Each row was made from one walk, in order. Every step used is in the known rows, and no mark comes twice. Write each row's walk.
Known rows
zona ginoba ramo bakup: [ 25  -1 -12  -4   4  12  -2  -6 -11  -5 -11 -25  -2  -2  -9  -6  11   8
  -8]
lipi raveg ginoba: [ -5  -8  -5  10   0  28  -8   6  -5   1 -15 -11   7  -1  28  -5   3   8
   9]
nafi lipi raveg bakup: [-13  -7   7  -5  13 -23   5  -1   9   8   1 -27   0   5   2   1   1  -8
  16]
ginoba ramo bakup raveg: [ 32  -1  -9 -12   5  24 -14  20   2  -7  -3  -5  10 -11  -1  -4  -1   3
 -13]
ramo ginoba zona bakup: [ 11   5   3   3 -12 -10  13   0   6   0 -18 -21   1   1 -13 -26   1   4
  -8]
zona bakup ramo ginoba: [ 25   7   7   6  -3 -22   0   2   4   5  -6  10  11  15 -14 -26  -7   0
  -8]
zona bakup: [ 54   6   1  -1  -3  25  12  17   0  -1   3   2   7   3  -4 -14   8  -5
   3]
ramo ginoba zona: [-18   1   7  12  -2 -13   3 -15   6   0  -7 -13  -1  -7  -6  17   9  10
  -3]
ginoba ramo bakup raveg lipi: [ 27   2 -21 -12  13  29 -18  23   8  -9  25 -22  16  -4  22  12  -2   9
 -16]
lipi raveg: [15 -8  9  9  0 25  6 14 -6  5  1  1  9 -7 19  8 15  2  9]
nafi lipi raveg bakup ramo ginoba zona: [-43  -5  15  -3   1 -74   2 -24  11  16 -11 -20  -5  12 -18 -21 -14   6
  -1]
ramo bakup zona: [ -1   0   0   8  -5  25   9  23   3 -11   9  23  -5  -9   3  18  -2  -3
   8]
nafi lipi raveg: [-14  -9   6   4  10  -4   9   4   0  11   5 -16   9   4  -8  31  12  -6
  21]
nafi lipi raveg ginoba: [-41  -9  -8   6  11   2  -4  -4   1   6 -10 -30   7  11  -2  20   1   0
  22]
ginoba ramo: [ 19  -2  -5   0   4  10  -2   1  -5  -7  10 -13   4   1  -3  27  15   3
   2]
bakup raveg: [ 26   7   4   0  11  30 -14   9   2  -1  14  38  13 -17   5  29  11  -8
  -4]
ramo ginoba: [ -8   0   4  18  13  -5  -5  -6   8  -3 -10  -7   7  -2   4  25  14   4
   4]
lipi raveg bakup zona: [-11  -6  12   3  -4   1   9  15   0  -5   5  21 -12  -6  32   9   0 -12
   7]
nafi lipi raveg ginoba ramo bakup: [-34 -17 -20  -6   5  -5  -2   5   0  -1 -29 -71   6  16  -6 -17 -12   7
  14]
lipi raveg bakup: [ 19  -6  12   0   2   3   0   9   3   2  -8 -11  -1  -4  30 -20   6   0
   3]
raveg bakup zona ginoba: [  0   9   2   3   7  -6   1 -12  -5  -8  13  39 -20  -9   5  22   8 -13
  -3]
raveg ginoba zona: [-10   3  -8   2  -5  20  -8 -11   0  -3   1  -2  -4  -3  -1   5  -1  11
   2]
nafi lipi raveg bakup ramo: [ -4  -5  13  -8  11 -39  -5  -8   6  15  11   0   2  14  -9  -8  -9  -4
   9]
ramo ginoba zona bakup raveg lipi: [ 13  13  -8  -4   2   4  -2   8  14  -1  10  -9  15  -3  12  -5  -4   2
 -23]

Which walk is each row?
[ 41   8   3  -8 -18  19  17   9   0   2   3   1   1  -3 -16 -26   5  -1
  -3] -> ginoba zona bakup
[-16  -7  -3   4 -14  25  -1  -3  -6   4 -11 -11  -1  -5  15 -15   0  12
   3] -> lipi raveg ginoba zona
[-45  -6  -4  -7   7 -42  11 -16  -9  -1   4 -14 -18   8 -10  31   3 -19
   7] -> nafi lipi raveg bakup zona ginoba ramo
[-12  -1   8   5   0  -2  10  -2 -11  -2   1  30 -16 -11  19   8   7 -11
   0] -> lipi raveg bakup zona ginoba
[ -7   8   1  13   4  15   8  -6 -12  -5  20  51 -10 -10  -7  56  17 -12
   4] -> bakup zona ginoba
[ 31  10 -13  -7   1  38 -16  12   3  -5  -9  18  14  -2   1 -22  -9  -9
 -10] -> zona bakup raveg ginoba
[ 20   1   0  -7 -27  10   5   3 -11  12  -9  13   4   9  -2 -65 -18  10
  -7] -> lipi raveg ginoba zona bakup ramo
[ -4   4   6   1   3  -4   1   6   7 -12  19  32 -15  -5  15  25   0 -11
   3] -> raveg bakup zona
[-10   5  12   8  -5 -28  -3 -17   3   8   4  18   1   1 -18   2  -4  14
  -8] -> bakup ramo ginoba zona
[ -8   5  13  -1  -2 -49  -9 -25  12   5  -4   7  -8   3  -7 -27 -14  14
 -15] -> raveg bakup ramo ginoba zona
[ 58   9   6  -5  -7   8   3  11  -3   7  15  29  11  10 -17 -28  -3  -4
  -4] -> zona bakup ramo
[-39  -6  14   3  15 -69  -5 -17  12  13 -10 -18   3  18 -11 -11 -13   0
   4] -> nafi lipi raveg bakup ramo ginoba
[-13  -5   0  -3  -3 -16   9  -7 -16  -7   0   5 -19  -3  17   5   6  -9
  -7] -> lipi raveg bakup zona ginoba ramo
[ -4   8  -9  -6  -3  30 -21  -7   3  -1   3  26   3 -17   2  10  -5   4
 -11] -> bakup raveg ginoba zona
[ 49  11   9 -12 -21   4  11   5  -5   9  17  27   2   5 -27 -36  -6   2
  -9] -> ginoba zona bakup ramo
[-49  -8  -5  -2  -2  -3   2 -12   0  10  -5 -29   0   6  -9   9  -3   5
  17] -> nafi lipi raveg ginoba zona
[ 19   7 -11  -7 -16  25   4   0   1  -2 -10 -12  -2   4 -11 -37  -8   5
  -3] -> raveg ginoba zona bakup
[ -2  -5  -8  -1  -5  15   8  20  -3 -15   8   1  -7  -1  -2  21  -2  -2
   4] -> ginoba ramo bakup zona
[ -8   4  -7   5   1   3   6 -10 -19  -9  18  26 -12  -4 -14  55  17 -11
  -2] -> bakup zona ginoba ramo
[-10  -5  18   7   5 -41  -8  -7   7   8 -17   1   3   6  18 -33 -10   8
  -7] -> lipi raveg bakup ramo ginoba
[ -3   5  -6  -4   4 -17   1 -16  -9 -12  11  15 -21  -1  -2  28   7 -10
  -9] -> raveg bakup zona ginoba ramo
[ 10   3 -15  -3   7  39 -26  12   8  -8 -17   8  10 -12  10 -17 -13   5
  -7] -> ramo bakup raveg ginoba
[-62 -15 -21  -2  -2 -10   6  12  -3  -8 -14 -40  -5  14  -8  14 -18  -3
  17] -> nafi lipi raveg ginoba ramo bakup zona
